Known rows, with every way that one mark hangs from another
rugot(gimop(fusuf(fugis(neti) negu))): [ 0.06  1.27 -2.54 -0.10 -1.15  0.71  1.16 -0.48  3.05 -3.24  2.78  0.29
  4.19  2.25  2.67 -1.79  4.59 -2.37 -2.82 -4.87 -1.82 -2.11 -1.82 -0.44]
fusuf(fugis): [-0.62  1.72  0.13  0.50  2.17 -1.30  0.32  1.08 -0.40 -2.65  1.29 -3.69
  2.49  2.08 -1.65  1.38  2.65 -1.35 -0.02 -4.59 -3.35 -0.38  0.01 -0.32]
bafopob(fusuf(negu)): [ 0.01 -0.29 -0.86  2.91 -0.04  0.27  0.84 -0.31  2.35 -0.48 -0.72  1.75
  0.49  2.53 -1.18  0.90  1.94 -0.40 -6.33 -2.80 -1.32 -1.43 -0.49  0.39]
negu(fusuf(bafopob(lume) fugis gimop)): [ 3.05  0.65 -0.24  0.08  1.74 -1.13 -2.09  0.94  4.27 -0.26 -3.05 -5.18
  1.86 -2.79 -0.28  2.19  0.96  0.10 -4.90  0.04 -0.43  1.49  0.10 -1.15]
fusuf(bafopob(lume) fugis(neti) gimop): [ 1.93 -1.10 -0.58 -0.41  1.84 -0.45 -0.81  0.06  5.98 -1.50 -0.41 -4.35
  3.81 -1.81  0.26  2.43  2.85 -1.33 -1.69 -2.47 -1.82  3.82 -1.00 -0.10]
fusuf(bafopob fugis gimop): [ 0.77 -0.27  1.09 -0.50  2.19 -1.42  0.11  1.41  3.11 -2.20  0.33 -5.06
  2.29 -1.72 -0.28  2.01  0.81 -1.23 -1.20 -3.65 -3.12  0.54 -2.78 -1.08]
fugis(neti): [-1.27 -0.28 -1.59  2.58  0.27 -0.42  2.27 -1.22  2.61 -2.21  1.86 -0.06
  1.81  1.19 -0.45  0.53  2.76  0.95 -1.20 -4.64 -2.82  2.22  0.51  1.55]
gimop(fusuf(bafopob)): [ 1.13 -4.14  0.34  2.03  0.68 -0.09  1.77  1.66  3.64 -3.13  1.72 -2.14
  2.15 -0.38  0.09 -0.70  2.16 -0.56 -2.78 -3.96 -0.43 -0.99 -1.84 -1.71]
neti(fugis(fusuf(bafopob gimop negu))): [ 0.84 -0.64 -0.26  2.65  1.46  0.89  0.43 -1.31  4.29  0.55 -0.81  0.03
 -2.30 -4.09 -1.01  1.89 -0.84 -0.03 -5.46 -2.21  0.84  1.97 -0.54  2.57]
rugot(gimop(fusuf)): [-0.54 -0.68 -2.93  2.35 -1.83 -0.86  1.43  1.77  1.88 -3.09  4.02 -1.88
  3.20  0.41  2.43 -1.30  1.83 -0.64 -2.27 -4.81  0.07 -0.88 -1.28 -0.54]
neti(fugis(fusuf(negu))): [-0.61  1.41 -1.26  3.64  1.51  1.09  0.83 -1.46  0.67  0.18  0.25  1.42
 -2.12 -0.25 -2.55  1.08  0.94 -0.12 -4.40 -3.22  0.61  1.23  2.25  3.30]
bafopob(fusuf lume): [ 0.96 -1.12 -1.77  2.98  0.38  0.02 -0.68  1.45  3.01 -0.36 -0.36 -1.44
  2.26  2.15 -1.83  2.32  2.14 -0.72 -4.76 -2.14  0.75  2.31  1.13  0.83]
negu(fusuf(bafopob(lume) fugis)): [ 2.61  0.33  0.15  1.32  1.39  0.32 -1.85  2.58  2.61 -1.15 -3.43 -4.94
  0.79 -0.03 -1.11  1.99  2.37 -0.93 -3.98 -0.15  0.18  0.43  1.43 -1.27]
neti(fugis): [-0.97 -0.31 -1.43  3.86  0.90  0.46  1.52 -0.99  2.37 -1.55  2.45  0.18
  0.85  0.96 -1.33  1.49  1.52 -0.69 -1.94 -3.92 -1.26  3.66  0.62  1.87]
rugot(gimop(fusuf(fugis negu))): [ 0.37  1.49 -1.95  0.22 -0.68 -0.36  0.23  1.12  1.08 -2.72  2.33 -1.63
  3.38  1.88  2.18 -1.69  3.40 -2.60 -3.46 -4.24 -1.22 -3.61 -1.54 -1.68]
rugot(gimop): [-1.79  1.06 -2.74  3.54 -2.27 -1.02  0.97  2.38  0.56 -2.16  2.35 -2.70
  0.77  0.42  1.97  0.60  0.77 -0.17 -1.45 -4.15 -0.73  0.64 -0.10  0.61]
fugis(fusuf(negu)): [-0.51  1.70 -0.77  2.55  1.35 -0.92  0.49 -0.24 -0.78  0.07 -1.12 -0.80
 -1.90 -0.35 -1.96  0.43  1.01  1.10 -4.01 -3.29 -0.31 -1.77  2.59  1.73]
fugis(fusuf(negu) neti): [-0.91  1.28 -1.52  2.13  0.91  0.32  1.48 -1.68  1.09 -0.57 -0.42  1.14
 -1.17  0.02 -1.65  0.29  2.27  1.32 -3.59 -3.92 -1.05 -0.24  2.31  2.92]
bafopob(fusuf(gimop)): [-0.10 -0.36 -0.90  1.47  0.76 -1.40  1.03 -0.55  3.76 -0.54  1.35 -0.59
  2.74 -0.45 -1.06  2.04 -0.16  0.74 -4.41 -3.84 -1.83  1.48 -2.34  1.08]
negu(fusuf(fugis(neti) gimop)): [ 0.34  2.99 -0.93 -1.03  1.82 -1.35  0.96 -2.67  3.48 -1.56  0.11 -1.32
  3.18 -1.01 -0.72  0.84  1.80  1.56 -2.89 -2.92 -4.00  1.51 -0.92  1.32]
fusuf(negu): [-0.40  0.67 -0.97  3.08  0.25 -1.40  0.68 -0.85  1.11 -0.59 -0.20  0.07
  0.01  1.02  0.03 -0.22  2.11  0.57 -4.51 -2.97 -2.23 -1.14  1.33 -0.39]
negu(fusuf(bafopob(lume) gimop(rugot))): [ 1.61  0.18 -1.79  3.40 -1.20 -0.97 -2.42 -0.60  5.23  1.33 -1.91 -4.22
 -1.57 -4.80  2.81  1.95 -1.60  1.72 -6.89 -0.21  1.46  2.74  0.23 -0.24]
fugis(fusuf(gimop)): [-0.71  1.37 -0.98  0.95  2.24 -2.51  0.71 -0.35  0.58 -0.11  1.02 -3.18
  0.36 -3.38 -1.95  1.56 -1.08  2.35 -2.03 -4.31 -0.99  1.12  0.71  2.47]

Rows
[ 0.87  0.34  0.51  0.67  0.91  1.64  1.25  0.72  3.44 -2.98 -1.68 -1.86
  0.90  0.50 -1.10  1.18  2.92 -0.53 -2.16 -2.56 -2.50  0.24 -1.05  0.28]
negu(fusuf(bafopob fugis(neti)))
[-0.13  0.90 -0.53  2.52 -0.10 -0.49 -0.85 -0.84  2.34  1.04 -0.84 -2.82
 -4.08 -4.98  1.58  1.50 -2.18  0.83 -5.60 -3.27  0.59 -0.62 -1.02  1.20]
fugis(fusuf(bafopob gimop(rugot) negu))
[ 0.57  3.26 -0.24 -0.72  2.09 -2.43 -0.22 -1.18  1.63 -0.91 -0.35 -3.23
  2.41 -1.28 -0.93  1.09  0.52  1.49 -3.42 -2.43 -3.25 -0.03 -0.61  0.10]
negu(fusuf(fugis gimop))
[ 0.05 -1.01 -0.28  2.56  0.58  1.73  1.54  0.18  2.81 -0.98 -1.99  0.08
 -2.42 -1.21 -1.07  0.69  1.83  0.31 -3.80 -3.22 -0.21 -0.53  0.82  2.02]
fugis(fusuf(bafopob negu) neti)
[ 0.12 -0.13 -2.99  2.53 -2.28 -0.72  1.05  0.35  2.24 -1.74  2.35  0.23
  2.06  0.74  3.17 -2.28  2.31 -0.43 -5.20 -3.68  0.06 -2.67 -0.77 -1.16]
rugot(gimop(fusuf(negu)))
[ 0.35 -0.32 -0.57 -0.99  2.34 -0.04  1.84 -1.21  2.82 -4.05  3.61 -1.11
  5.70  2.35 -1.20 -0.68  4.89 -1.58 -0.26 -5.74 -3.18 -0.13 -1.64 -0.22]
gimop(fusuf(fugis(neti)))
[ 1.81 -2.15  0.70 -0.39  1.42  1.47  1.49 -0.66  4.68 -3.40  0.54 -0.04
  3.18  1.48  0.18 -1.16  5.16 -2.53 -3.32 -3.93 -2.43 -2.34 -2.48 -1.66]
gimop(fusuf(bafopob fugis(neti) negu))
[-0.62  3.72 -0.89  0.36  0.90 -2.12 -1.68 -2.80  1.51  0.08  1.24 -2.75
  0.53 -1.07  2.17  1.22  0.27 -0.83 -4.07 -4.05 -3.10 -0.77 -1.44 -0.44]
fusuf(fugis gimop(rugot) negu)
[ 0.63  1.78 -1.56  0.30  1.02 -0.59 -2.94 -0.58  3.46  0.35  1.15 -4.29
  2.85 -0.15  0.36  3.69  0.20 -2.19 -4.12 -3.12 -0.33  2.56 -1.82  0.72]
bafopob(fusuf(fugis gimop(rugot)) lume)
[-0.18  2.63 -0.74  0.22  1.29  0.36  1.26 -1.08  1.82 -2.44 -0.24 -0.91
  2.17  1.76 -1.65  0.70  3.20  0.42 -1.98 -3.22 -3.35  0.52  0.33  1.08]
negu(fusuf(fugis(neti)))
[ 1.74 -3.39 -1.48  3.34 -0.59  0.32 -1.41  1.10  4.41 -1.21  1.46 -4.03
  1.02 -1.59  2.47  0.36  1.61 -1.57 -4.17 -2.90  2.28  0.93 -0.41 -1.70]
gimop(fusuf(bafopob(lume)) rugot)
[-0.33  1.87 -0.56  0.45  1.37  0.08  0.90 -1.82  1.91 -1.98  0.21  0.20
  2.17  2.79 -0.64  0.29  4.38 -1.21 -2.29 -4.06 -3.98 -0.68  0.32  0.37]
fusuf(fugis(neti) negu)
[ 0.09 -0.35 -0.75  3.05 -1.21 -1.03 -0.56 -1.70  4.21  0.59 -0.13 -1.90
 -2.24 -3.52  3.58  0.96 -1.09  0.33 -6.12 -2.83 -1.11 -0.14 -2.04 -0.90]
fusuf(bafopob gimop(rugot) negu)
[-0.69  4.11 -1.67 -0.07  0.35 -0.62 -0.16 -3.61  3.37 -0.85  1.25 -2.03
  1.23 -1.79  1.44  1.43  0.35  1.15 -3.35 -3.80 -3.17  1.79 -1.60  1.61]
negu(fusuf(fugis(neti) gimop(rugot)))
[ 0.38 -2.95 -1.60  2.70 -2.34  0.34  1.49  3.64  3.49 -3.45  2.58 -2.89
  1.90 -0.86  2.91 -0.83  1.40 -1.52 -2.61 -4.05  0.87 -0.98 -2.77 -1.38]
rugot(gimop(fusuf(bafopob)))
[ 0.73 -1.46 -0.67  0.35 -0.60  0.67  0.59  4.21  2.53 -4.47  2.44 -4.57
  3.28  0.52  1.99 -0.30  2.59 -3.49 -0.91 -4.57 -0.40 -1.87 -3.67 -1.96]
rugot(gimop(fusuf(bafopob fugis)))
[-1.18 -0.23 -0.98  2.03 -0.06  0.56  0.71 -1.04  3.98 -0.62  1.34 -2.98
 -2.19 -4.96  1.08  2.28 -1.52  0.88 -2.17 -5.02 -0.01  2.66 -1.92  3.15]
fugis(fusuf(bafopob gimop(rugot)) neti)
[ 1.37  0.46 -0.63  0.67  2.01  0.31 -1.63  1.96  2.02 -1.31 -0.36 -3.16
  3.76  3.42 -2.84  2.94  3.12 -2.84 -2.86 -2.62 -0.49  1.38  0.30  0.31]
bafopob(fusuf(fugis) lume)
[ 2.40 -2.82 -1.65  3.46 -1.02  0.50 -1.87 -0.32  4.74 -0.04 -0.23 -1.94
 -0.13 -1.17  3.27 -0.65  2.29 -1.52 -7.09 -1.84  2.21 -0.82  0.25 -2.34]
gimop(fusuf(bafopob(lume) negu) rugot)
[-1.74  2.46 -1.70  1.82  0.75 -2.03 -0.53 -1.35  0.38  0.49  2.06 -3.94
 -1.71 -4.03  0.27  2.05 -2.47  1.74 -2.40 -5.02 -0.13  1.37  0.05  2.81]
fugis(fusuf(gimop(rugot)))
[ 1.35 -0.72 -0.21  2.01  0.16 -1.33  0.78  0.04  4.32 -0.55 -1.75 -2.45
 -0.18 -3.75  0.38  1.02 -0.83  2.64 -5.45 -1.22 -1.27  0.62 -1.26 -0.38]
negu(fusuf(bafopob gimop))
[ 2.43 -0.62 -0.85  2.00  1.32 -1.06 -1.76  0.47  3.63  1.80 -3.28 -3.31
 -1.50 -4.41 -0.43  1.56 -0.03  1.02 -6.29 -0.67  1.80  0.81  1.95  0.69]
fugis(fusuf(bafopob(lume) gimop negu))
[-1.21  3.15 -1.69  2.15  0.40 -1.73 -0.96 -2.65  0.68  1.74  0.51 -1.87
 -2.88 -3.83  1.04  1.01 -1.90  1.79 -5.29 -3.88 -0.19 -0.37  0.47  2.09]
fugis(fusuf(gimop(rugot) negu))
[ 0.36  1.35  0.29  0.74  0.41 -0.72 -1.55 -0.96  3.08 -0.44 -0.24 -3.70
 -0.87 -2.23  2.71  1.55  0.02 -1.75 -4.32 -3.48 -2.37 -1.15 -2.90 -1.42]
fusuf(bafopob fugis gimop(rugot) negu)
[ 2.74 -0.94 -1.28  2.42  0.22 -1.43 -1.25  0.22  5.31  0.79 -3.06 -3.43
  0.49 -4.03  0.61  1.38 -0.12  2.22 -6.49  0.46  0.69  2.53  1.03 -0.56]
negu(fusuf(bafopob(lume) gimop))
[ 2.10 -1.87  1.17 -0.15  1.79  0.37  0.44  1.02  2.81 -3.10 -0.07 -1.92
  2.51  1.09 -0.02 -1.02  3.95 -2.68 -3.89 -3.35 -1.62 -3.85 -2.09 -2.92]
gimop(fusuf(bafopob fugis negu))
[ 1.83 -1.24 -1.00  4.36  1.12  2.18 -1.15  0.57  3.48  0.95 -2.55 -0.82
 -2.69 -1.73 -1.76  2.23  1.46 -1.45 -5.64 -0.64  3.33  2.69  2.88  2.19]
neti(fugis(fusuf(bafopob(lume) negu)))
[-1.20  0.70 -1.56  2.37 -0.70 -0.79 -0.07 -1.45  3.57  0.08  2.50 -1.31
  0.75 -1.16  1.16  2.52 -1.51  0.21 -4.74 -4.50 -1.00  1.83 -3.17  1.48]
bafopob(fusuf(gimop(rugot)))
[-0.78 -0.20 -0.77  3.28  0.54  1.22 -0.04 -0.87  3.61  0.05  1.82 -2.60
 -3.23 -5.24  0.39  3.28 -2.84 -0.56 -3.05 -4.23  1.65  4.17 -1.80  3.52]
neti(fugis(fusuf(bafopob gimop(rugot))))
[-0.05  1.64 -1.46  2.24  2.01 -0.51  0.39 -3.06  2.59  1.21  0.54  0.91
 -1.03 -2.96 -1.69  1.30 -0.50  1.01 -5.36 -3.12 -0.13  2.30  0.89  3.39]
neti(fugis(fusuf(gimop negu)))
[ 0.56 -0.44  0.58  0.75  1.02  1.52  1.01 -0.12  3.55 -2.46 -1.17 -0.64
  0.87  1.57 -0.05  0.62  4.16 -2.16 -2.66 -3.37 -3.21 -0.96 -1.35 -0.47]
fusuf(bafopob fugis(neti) negu)
[ 0.35 -1.09 -0.07  3.92  1.02  2.44  0.76  0.31  2.35 -0.35 -1.34  0.46
 -3.36 -1.52 -1.95  1.69  0.76 -1.09 -4.46 -2.49  1.37  1.00  0.84  2.45]
neti(fugis(fusuf(bafopob negu)))
[ 1.01 -2.56 -1.71  2.89 -2.67  0.60  1.05  2.25  3.72 -2.41  0.91 -0.74
  0.76 -0.47  3.69 -1.80  2.09 -1.59 -5.45 -2.97  0.82 -2.92 -2.19 -2.11]
rugot(gimop(fusuf(bafopob negu)))
[ 1.57 -1.41 -1.33  2.91  0.55  1.52 -0.39  0.45  3.76  0.33 -3.23 -1.00
 -1.76 -1.47 -0.92  1.20  2.70  0.03 -4.90 -1.44  1.69  1.35  2.94  1.81]
fugis(fusuf(bafopob(lume) negu) neti)
[-0.61  0.40 -0.28  0.03  1.55  1.66  1.50  0.12  2.87 -3.13  1.55 -0.08
  3.85  3.96 -2.56  2.16  3.56 -2.26 -1.31 -4.97 -3.13  0.93 -2.28  1.75]
bafopob(fusuf(fugis(neti)))
[ 1.80 -1.26 -0.81  1.78  1.84 -1.45 -1.30  1.81  3.28  0.66 -1.59 -5.41
 -0.27 -4.81 -1.12  2.55 -0.56  1.03 -3.40 -1.64  1.86  2.75  1.30  1.30]
fugis(fusuf(bafopob(lume) gimop))
[ 0.39 -0.73  0.35  2.72  0.92  0.50  0.65  1.66  0.79 -0.42 -2.44 -1.69
 -3.25 -1.49 -1.44  0.94  0.63  0.20 -4.24 -2.67  0.49 -2.05  1.10  0.91]
fugis(fusuf(bafopob negu))
[-2.13  2.14 -2.29  1.61  0.36 -0.78  0.56 -2.87  2.44 -0.11  2.73 -2.03
 -0.90 -3.75  0.46  1.74 -1.35  1.81 -2.02 -5.62 -0.71  2.99 -0.37  4.00]
fugis(fusuf(gimop(rugot)) neti)
